Known rows, with every step that occurs:
u-n: -0.12 +0.00 +1.25 -1.07 -0.60 -2.04 +0.80 -0.24 -0.90 -0.55 +0.14 +1.97 -0.14 +0.05 -1.16 +0.43 +0.78 -0.13 +1.49 -0.11 +2.10 +0.34 +0.41 +0.00 +0.86 +1.91
y-q-s: -1.31 +0.39 +0.83 -0.57 -0.60 +1.18 +0.25 +0.42 +1.06 +0.37 -2.47 +0.08 -0.67 +0.85 -0.17 -1.48 +0.07 -0.08 -0.23 -2.03 -1.79 -0.35 -0.16 +1.82 -0.91 -0.55
s-c-p-n-v: -1.94 +4.91 -0.07 -0.31 -0.21 -0.20 -0.19 -0.41 -1.47 +0.35 +0.99 +0.28 -1.19 -0.85 +0.81 +4.93 +1.72 +1.80 +2.85 -1.51 +0.95 -2.16 +1.59 -0.34 -0.67 -0.26
p-q-y: -0.29 +1.07 -0.91 -1.23 -2.75 +0.00 -0.10 -0.55 +0.10 -0.56 +1.32 -1.15 +2.16 -0.49 -0.54 +0.52 +0.05 +0.12 -1.18 -0.20 -0.88 -0.38 +0.04 +0.15 +0.37 +0.16
v-z-u: +1.82 -1.38 -0.60 -0.73 +0.77 +0.21 -0.31 +2.54 -1.84 +0.22 -0.96 +0.17 +0.15 +2.40 +0.64 -0.34 +1.67 +0.92 -3.24 +1.42 -0.97 -0.41 -1.02 -0.66 +0.61 +0.20
z-u-n-p: +1.12 -0.99 +1.41 -0.26 -0.48 -0.63 +0.55 -0.44 -2.49 -0.21 +0.61 +2.28 -1.14 +1.54 +2.22 -0.03 +1.49 +1.30 +0.14 +1.10 +1.27 +0.17 +1.38 -1.19 +1.77 +1.84
v-z-u-n-p-q-s: +0.76 -1.48 -0.54 -1.88 -1.24 +0.49 -0.36 +1.51 -3.17 -0.34 -0.93 +1.20 -0.21 +2.91 +1.30 +1.37 +3.03 +1.94 -2.30 +0.82 +0.18 -0.50 -1.43 -0.45 +1.14 +1.03
p-c-u-n: -1.06 +0.48 -1.09 -1.44 -2.09 -0.54 -0.30 -0.97 -2.98 -1.13 +0.83 -0.13 -2.42 -0.74 -1.06 +2.02 -0.24 -1.22 +3.16 -1.71 +1.33 -0.84 +2.00 +0.55 +1.07 +2.59
u-n-v: -0.56 -0.47 +1.28 -0.73 -1.59 -1.45 +0.70 -1.08 -0.40 -0.66 +0.81 +3.07 -0.01 +0.68 +0.29 -0.20 +0.72 +0.82 +2.74 -0.16 +2.93 +0.75 +1.00 -0.95 +1.38 +1.83
s-c: -0.94 +3.43 +0.64 +0.10 +1.04 +0.11 +0.20 -0.21 -0.98 +0.80 +0.45 -0.05 -0.56 -0.12 -0.15 +2.82 +0.34 -0.22 +1.06 -0.88 -0.13 -0.57 +0.65 -0.53 +0.02 -0.63
c-p-n-v: -1.28 +1.81 -0.90 -0.50 -1.63 -0.46 -0.54 -0.31 -0.51 -0.55 +0.59 +0.52 -0.60 -0.93 +1.17 +2.66 +1.82 +2.46 +2.25 -0.78 +1.29 -1.86 +1.20 +0.33 -0.90 +0.48
s-c-p: -1.04 +4.32 +0.24 +0.05 +0.52 -1.24 -0.28 -0.03 +0.08 +0.30 +1.07 -0.24 -1.16 -1.07 +0.98 +3.64 +0.05 +0.37 +1.88 -1.08 +1.01 -2.43 +1.39 +0.50 -0.99 -1.20
n-p-q: -1.13 +0.33 -0.22 -0.34 -2.64 +0.84 +0.45 -2.80 -1.82 +0.30 +0.99 +0.54 +0.12 +0.67 +0.99 +2.45 +1.25 +1.10 +0.46 -0.47 -0.41 +0.91 -0.64 -1.14 +0.18 -0.29
p-n-u: +0.14 +1.69 -0.67 -0.22 +0.31 +1.83 -0.09 +0.41 -4.10 -0.37 -0.53 -0.14 -0.10 +0.50 -0.14 +2.93 +2.39 +1.81 +0.76 -0.58 -1.22 +0.09 -0.31 -1.25 +0.56 +1.51
s-q-p-n-v: -1.52 +0.91 +0.13 -0.58 -1.29 +1.90 -0.10 +0.84 -1.11 +0.01 +1.20 +0.31 +0.72 -0.93 +1.19 +4.99 +5.04 +0.45 -0.17 -0.40 -0.52 -2.14 +0.94 -0.56 -0.01 -0.53
c-u-n-v-z: -1.11 +0.59 -1.46 -1.47 -2.10 -1.62 +0.77 -0.29 -0.29 -1.92 -0.07 +2.15 -1.38 -0.07 -0.33 -0.30 +1.29 +0.00 +2.67 -0.84 +2.62 -1.79 +0.21 -0.03 +1.28 +1.81
n-p-q-s: -1.59 +0.04 -0.99 -0.66 -2.93 +2.27 -0.57 -1.86 -1.42 -0.24 +0.09 +0.01 -0.42 +0.87 +2.26 +2.46 +1.42 +1.85 +0.21 -0.75 -0.25 -0.02 -0.98 -0.12 +0.16 -0.60
c-u-z: -0.54 +0.94 -2.16 -1.66 -1.04 -1.30 +0.51 +1.17 -0.04 -1.49 -0.30 +0.75 -1.47 -0.71 -0.44 -0.51 +0.88 -1.92 +1.42 -0.82 +1.03 -2.10 +0.28 +0.50 +0.68 +0.30
q-p-c-u-n-v: -1.95 -0.16 -1.12 -1.00 -4.24 +0.66 -1.02 +0.47 -0.56 -1.09 +0.49 -0.21 -2.79 -0.23 +1.54 +1.70 +1.43 -0.87 +1.87 -1.26 +0.42 -2.19 +1.91 -0.07 +0.57 +1.23
q-y: +0.06 +1.29 -0.84 -0.62 -1.34 +0.38 +0.01 +1.16 +1.39 -1.13 +0.27 -0.52 +1.30 -0.88 +0.62 -0.57 -1.14 +0.61 -1.49 +0.77 +0.27 -0.76 +1.32 +0.04 +1.06 -0.15
y-q-p-c-u-n: -2.01 +0.86 +0.99 -1.30 -3.12 -0.55 +0.78 +0.15 -0.19 +0.03 -1.31 +0.22 -2.39 +0.15 -1.49 +0.23 +1.14 -2.19 +1.18 -2.65 -1.81 -1.17 +1.46 +1.00 -0.54 +1.02
q-s-c-u: -2.06 +3.08 -2.00 -0.60 -0.25 +1.99 -1.28 +0.99 +0.06 -1.00 -0.99 -1.13 -2.26 -0.69 +1.76 +2.03 +0.59 +0.44 +1.46 -1.92 +0.45 -3.46 +0.21 +1.72 +0.03 -0.76
s-c-u: -1.63 +4.41 -1.02 -0.14 +0.28 -0.18 +0.42 -0.58 -0.67 -0.35 +0.44 -0.35 -1.93 -1.18 -0.27 +2.33 +0.31 -1.00 +2.43 -1.75 +0.25 -2.47 +0.95 +0.16 +0.13 -0.26
c-p-q-s: -0.91 +0.83 -1.39 -0.96 -2.37 -0.50 -1.73 -0.02 +0.98 -0.80 +0.75 -1.33 -0.29 -0.88 +1.79 +1.98 +0.72 +1.31 +0.74 -1.20 +0.65 -3.01 -0.22 +2.36 -1.75 -0.80
q-s-c-p-n: -2.07 +3.73 -1.28 -0.88 -0.12 +1.80 -1.77 +1.57 -0.80 -0.37 -0.90 -1.15 -1.74 -0.77 +1.83 +4.35 +1.66 +2.14 +1.21 -1.70 +0.50 -3.38 +0.50 +1.83 -0.89 -0.66
y-q: -0.72 +0.81 +1.77 -0.18 -0.24 -0.56 +1.44 -0.69 +0.63 +0.95 -1.38 +0.72 -0.11 +0.64 -1.75 -1.49 -0.16 -1.08 +0.18 -1.63 -1.93 +0.84 +0.25 +0.56 -0.88 -0.15
n-v-z: -0.31 -1.01 -0.75 -0.47 -1.13 +0.66 -0.22 +0.41 -0.09 -0.12 -0.24 +1.48 +0.58 +1.88 +1.11 -0.01 +1.00 +1.55 -0.18 +0.56 +0.77 +0.51 -0.68 -1.44 +0.65 -0.41
s-c-p-q: -1.26 +4.34 +0.11 -0.45 -0.55 -1.36 -0.41 -0.96 -0.51 +0.50 +1.80 -0.75 -0.48 -0.89 +0.34 +4.33 +0.65 +0.13 +1.86 -1.58 +0.26 -2.20 +0.76 +0.55 -1.38 -1.03

Rows:
+1.78 -1.42 +0.20 -1.39 +0.49 -1.00 +0.21 +2.40 -2.32 -0.14 -0.89 +1.36 +0.09 +2.36 -0.13 -0.02 +2.14 +0.83 -2.32 +1.39 +0.39 -0.24 -0.75 -0.71 +1.12 +1.34 | v-z-u-n
-1.59 +0.16 -1.82 -0.66 -3.28 +1.38 -1.34 +1.21 -0.39 -0.77 +0.02 -1.92 -2.88 -0.66 +1.20 +1.85 +1.07 -1.41 +0.38 -1.19 -1.13 -2.65 +1.31 +0.52 -0.14 +0.24 | q-p-c-u
-0.93 -0.35 -1.16 -1.06 -2.08 +1.54 -1.40 -0.24 -0.59 -0.26 -0.01 -1.34 +0.55 +0.37 +0.51 +1.15 +1.05 +0.59 -0.45 -1.12 -0.95 -0.95 -1.36 +1.37 -0.60 -0.09 | p-q-s
+0.09 +0.59 +1.02 -0.84 -0.95 +0.51 -0.09 -0.53 -3.22 -0.03 +0.74 +1.50 -1.29 +1.72 +2.62 +1.95 +2.18 +1.54 +0.41 -0.02 +0.69 -0.69 +1.01 -0.60 +1.43 +1.43 | z-u-n-p-q-s-c
-0.96 +0.27 +1.10 -1.33 -2.67 -1.32 +1.18 -2.46 -2.44 -0.33 +0.88 +2.42 -0.04 +0.60 -0.38 +2.31 +1.67 +0.73 +1.75 -0.50 +1.84 +1.05 -0.13 -0.92 +1.01 +1.68 | u-n-p-q
+1.66 -1.07 +1.45 -0.35 +0.41 -1.30 +0.30 +0.59 -1.79 -0.16 +0.54 +1.60 -0.64 +1.18 +1.05 -1.12 +1.20 +0.41 -0.23 +0.89 +0.93 -0.21 +1.34 -0.41 +1.41 +2.14 | z-u-n
-1.59 +3.01 -1.04 -0.44 -0.06 +1.31 -1.81 +1.45 +0.68 -0.48 -0.47 -1.03 -1.67 -0.62 +2.75 +3.07 +0.30 +1.57 +1.02 -1.34 +0.99 -3.37 +0.56 +1.95 -0.83 -1.47 | q-s-c-p
-1.44 +0.52 -1.70 -1.23 -2.68 +1.03 +0.01 -1.28 -3.31 -0.73 +0.54 +0.72 -2.59 +0.28 +1.45 +3.04 +0.39 -0.18 +2.20 -0.95 +0.78 +0.03 +1.46 -1.07 +1.31 +0.41 | n-p-c-u-z
+1.63 +0.10 -0.26 -0.56 +0.44 +0.02 -0.15 +1.75 -1.89 -0.69 +0.02 +1.00 +0.16 +1.72 +1.84 +0.56 +0.61 -0.22 +0.49 +0.49 +0.39 +0.28 -0.14 -1.59 +1.28 -0.34 | n-u-z
-1.27 +0.56 -0.71 -0.67 -1.73 +1.42 -0.62 +0.68 -1.07 -0.58 +1.79 -1.14 -0.76 -1.49 +1.12 +4.83 +2.98 -1.55 +0.29 -1.04 -0.42 -3.14 +1.84 +0.62 -0.01 -0.62 | s-q-p-c-u
-1.06 -0.11 -0.31 -0.17 -2.09 +1.89 -0.32 -1.98 -3.26 +0.25 +0.67 +0.25 -1.63 +0.73 +1.66 +3.34 -0.19 +1.05 +1.32 -0.38 +0.20 +1.35 +1.29 -1.30 +0.88 +0.28 | n-p-c
-2.33 +3.23 +0.22 -0.67 -0.40 +1.05 +0.45 +0.07 +0.61 +0.18 -2.15 -0.11 -1.92 +0.06 -0.41 +0.13 +0.26 -0.74 +1.30 -3.09 -1.64 -1.92 +0.39 +1.94 -0.86 -0.73 | y-q-s-c-u
+0.03 +1.52 +0.02 -0.69 -0.15 +0.52 +0.46 +0.68 +0.29 -0.83 +1.97 -0.07 +2.47 -1.70 +0.71 +2.80 +1.26 +0.05 -1.09 +0.55 +0.75 -1.60 +1.82 +0.26 +1.03 -0.98 | s-q-y
-1.12 +0.33 +1.01 -0.86 -1.91 +1.17 +0.74 +1.72 -0.83 +0.95 -2.41 +0.69 -0.75 +2.11 -0.36 -0.12 +3.64 +0.40 -1.86 -1.09 -3.55 -0.59 -0.05 -0.59 -0.70 +0.34 | y-q-p-n-v-z-u
-0.28 -0.77 +0.63 -1.44 -1.46 -1.50 +0.64 +0.14 -1.01 -0.61 -0.08 +3.08 +0.37 +1.59 -0.29 +0.37 +1.50 +1.12 +1.29 +0.31 +2.70 +0.71 -0.22 -1.12 +1.42 +1.62 | u-n-v-z
+1.23 -0.57 -0.36 -1.96 -1.75 -0.51 +0.44 +1.45 -2.75 -0.54 -0.10 +1.32 +0.86 +2.32 +0.61 +1.02 +2.36 +1.67 -2.83 +1.47 +0.26 -0.15 -0.49 -1.25 +1.72 +1.19 | v-z-u-n-p-q-y
-1.67 +4.46 -0.20 -0.80 -0.08 -1.46 +0.85 -0.71 -1.24 -0.71 +0.52 +0.93 -2.00 -1.14 -1.03 +2.60 +0.79 -1.14 +3.28 -1.86 +1.60 -2.23 +1.19 +0.17 +0.66 +0.98 | s-c-u-n
-1.07 -0.62 -0.52 -0.47 -2.67 +1.55 -1.51 +1.50 -0.72 +0.09 +0.00 -1.69 -1.77 +0.14 +1.30 +2.30 +1.04 -0.79 -0.71 -0.45 -1.47 -1.17 +1.10 -0.05 -0.25 -0.06 | q-p-c
-2.00 +0.92 +0.71 -1.12 -2.36 +1.02 +0.97 +1.37 -0.28 +0.90 -2.63 +0.71 -0.53 +1.57 -1.29 +0.56 +3.37 +0.19 -1.18 -1.61 -3.19 -0.34 -0.60 -0.44 -1.04 +0.02 | y-q-p-n-v-z
-1.99 +3.18 +0.98 -0.55 -0.24 +0.40 -0.05 +0.38 +1.20 +0.59 -1.79 -0.11 -1.45 +0.11 +0.39 +0.95 +0.12 +0.16 +0.96 -2.77 -1.14 -1.86 +0.71 +2.15 -1.55 -1.38 | y-q-s-c-p
-0.23 +0.04 -0.92 -0.98 -0.57 +1.73 -0.09 +1.04 -3.58 +0.23 -0.75 +0.97 +0.17 +1.81 +0.14 +1.83 +3.64 +2.65 -0.60 +0.25 -0.84 +0.23 -0.29 -1.70 +0.90 +1.62 | p-n-v-z-u
-1.24 +1.18 +0.15 -0.73 -0.62 +1.62 +0.05 +1.43 -1.49 +0.04 +0.77 -0.34 +0.63 -1.22 +0.21 +5.37 +5.06 -0.12 -1.01 -0.40 -0.98 -2.35 +0.52 +0.07 -0.32 -0.55 | s-q-p-n
-1.93 +1.52 +1.21 -0.74 -1.83 +0.68 +1.04 +0.97 -0.10 +0.92 -2.33 -0.04 -0.91 +0.38 -1.82 +0.55 +2.75 -0.65 -0.85 -1.99 -3.54 -0.63 +0.00 +0.39 -1.38 +0.26 | y-q-p-n
-1.45 +1.43 -1.06 -1.00 -2.22 -1.33 +1.17 -1.62 -0.87 -1.84 +0.11 +1.96 -2.33 -0.95 +0.08 +0.71 +1.00 -0.17 +3.12 -1.09 +2.39 -1.61 +0.79 +0.17 +1.18 +1.73 | c-u-n-p
-0.80 -0.39 -0.98 -0.81 -2.26 +2.17 -0.79 +2.80 -1.51 +0.03 -1.19 +0.02 -0.85 +1.49 +1.72 +1.84 +4.55 +1.69 -2.03 +0.44 -1.89 -1.68 -0.22 -1.37 +0.17 +0.53 | q-p-n-v-z-u
-0.81 +0.26 +1.20 -0.87 -1.57 -1.20 +1.18 -1.55 -1.69 -0.57 +0.21 +2.87 -0.82 +0.46 +0.30 +1.67 +1.18 +0.96 +1.86 +0.04 +2.49 +0.81 +0.47 -0.95 +1.35 +1.52 | u-n-p
-2.55 +3.24 -1.39 -1.04 -1.21 +1.61 -0.62 +0.02 -0.93 -1.25 -0.84 +0.47 -2.77 -0.42 +2.09 +3.09 +1.16 +1.06 +2.43 -1.89 +1.78 -2.88 +0.53 +1.16 +0.79 -0.01 | q-s-c-u-n-p
-2.53 +2.41 -1.65 -0.78 -2.86 +2.16 -0.42 -2.23 -1.71 -0.56 +0.32 -0.17 -1.54 +0.10 +2.10 +3.63 +1.52 +1.24 +1.60 -1.71 -0.09 -1.52 -0.43 +0.11 +0.19 -0.70 | n-p-q-s-c-u
+1.16 -1.19 +0.09 -1.67 -1.09 -0.68 +0.42 +0.85 -3.44 +0.00 -0.31 +1.61 +0.18 +2.76 +0.29 +1.32 +2.82 +1.35 -2.12 +1.05 +0.01 +0.26 -1.20 -1.30 +1.23 +1.28 | v-z-u-n-p-q
-0.92 +5.43 -0.21 -0.18 +0.74 +0.00 -0.41 +0.20 -2.50 +0.11 +0.73 -0.37 -1.23 -0.73 +0.89 +5.56 +1.62 +1.56 +2.39 -1.40 +0.24 -2.38 +1.18 -0.30 -0.68 -0.23 | s-c-p-n-u
-1.00 +1.57 -1.45 -1.04 -1.52 -0.35 -0.62 +0.72 -1.00 -0.54 -0.04 +0.58 -0.43 -0.26 +0.68 +3.13 +2.46 +2.79 +1.13 -0.45 +1.03 -1.89 +0.26 +0.08 -0.88 +0.30 | c-p-n-v-z
-1.52 +0.26 +1.33 -0.54 -2.38 +0.64 +0.25 +0.51 +0.04 +1.02 -1.33 -0.61 -1.52 +0.79 -0.73 +0.32 +0.60 -1.70 -0.43 -2.00 -3.11 -0.14 +1.06 +0.48 -1.11 -0.20 | y-q-p-c
-1.27 +1.69 +1.15 -0.39 -1.53 +1.20 +0.81 +1.03 -0.84 +0.63 -2.22 +0.00 -0.94 +0.90 -0.75 +0.78 +2.68 -0.26 -0.50 -1.86 -3.57 -0.56 -0.10 -0.23 -1.04 +0.19 | y-q-p-n-u
-2.82 +3.38 +0.82 -1.11 -1.36 +0.64 +1.09 -0.87 -0.37 -0.14 -2.03 +1.46 -2.41 +0.37 -0.04 +1.10 +0.92 -0.07 +2.35 -3.13 -0.25 -1.35 +0.69 +1.30 -0.11 -0.03 | y-q-s-c-u-n-p
-1.65 +0.65 -1.58 -0.38 -2.66 +1.66 -0.22 -2.30 -2.94 -0.66 +0.67 -0.01 -2.72 -0.09 +1.60 +2.96 -0.10 +0.47 +2.37 -1.09 +0.41 -0.11 +1.53 -0.75 +0.98 +0.60 | n-p-c-u
-2.19 +5.27 -0.76 -1.43 -2.30 -0.86 +1.10 -1.62 -1.58 -1.12 +1.29 +0.87 -1.19 -1.20 -0.30 +3.59 +0.96 -0.33 +2.84 -1.74 +1.38 -2.17 +1.47 -0.39 +1.23 +0.80 | s-c-u-n-p-q-y
-1.08 -0.07 -1.52 -1.83 -2.70 -0.22 -0.43 -0.57 -3.17 -1.20 +0.46 +0.66 -2.05 +0.42 -0.55 +2.05 +0.37 -0.34 +2.80 -1.37 +1.67 -0.63 +1.44 -0.25 +1.37 +2.31 | p-c-u-n-v-z
-2.03 +1.87 -0.65 -0.60 -2.36 +2.33 -0.53 -2.02 -2.02 +0.18 +0.33 -0.02 -0.71 +0.77 +2.20 +3.95 +1.53 +1.67 +0.77 -1.18 -0.34 -0.30 -0.60 -0.38 +0.14 -0.91 | n-p-q-s-c
-1.61 +2.05 -1.62 -1.72 -3.78 -1.33 +1.10 -1.83 -0.72 -2.26 +0.86 +1.33 -1.08 -1.25 -0.13 +0.96 +0.92 -0.09 +2.36 -1.10 +2.01 -1.90 +0.96 +0.25 +1.53 +1.70 | c-u-n-p-q-y
-0.86 -0.02 +0.29 -0.54 -1.22 +1.52 -0.74 +0.91 -1.38 +0.15 +1.84 -0.96 +0.02 -0.83 +1.28 +5.21 +2.91 -1.08 -0.57 -0.42 -0.58 -1.94 +1.67 +0.16 -0.03 -0.91 | s-q-p-c
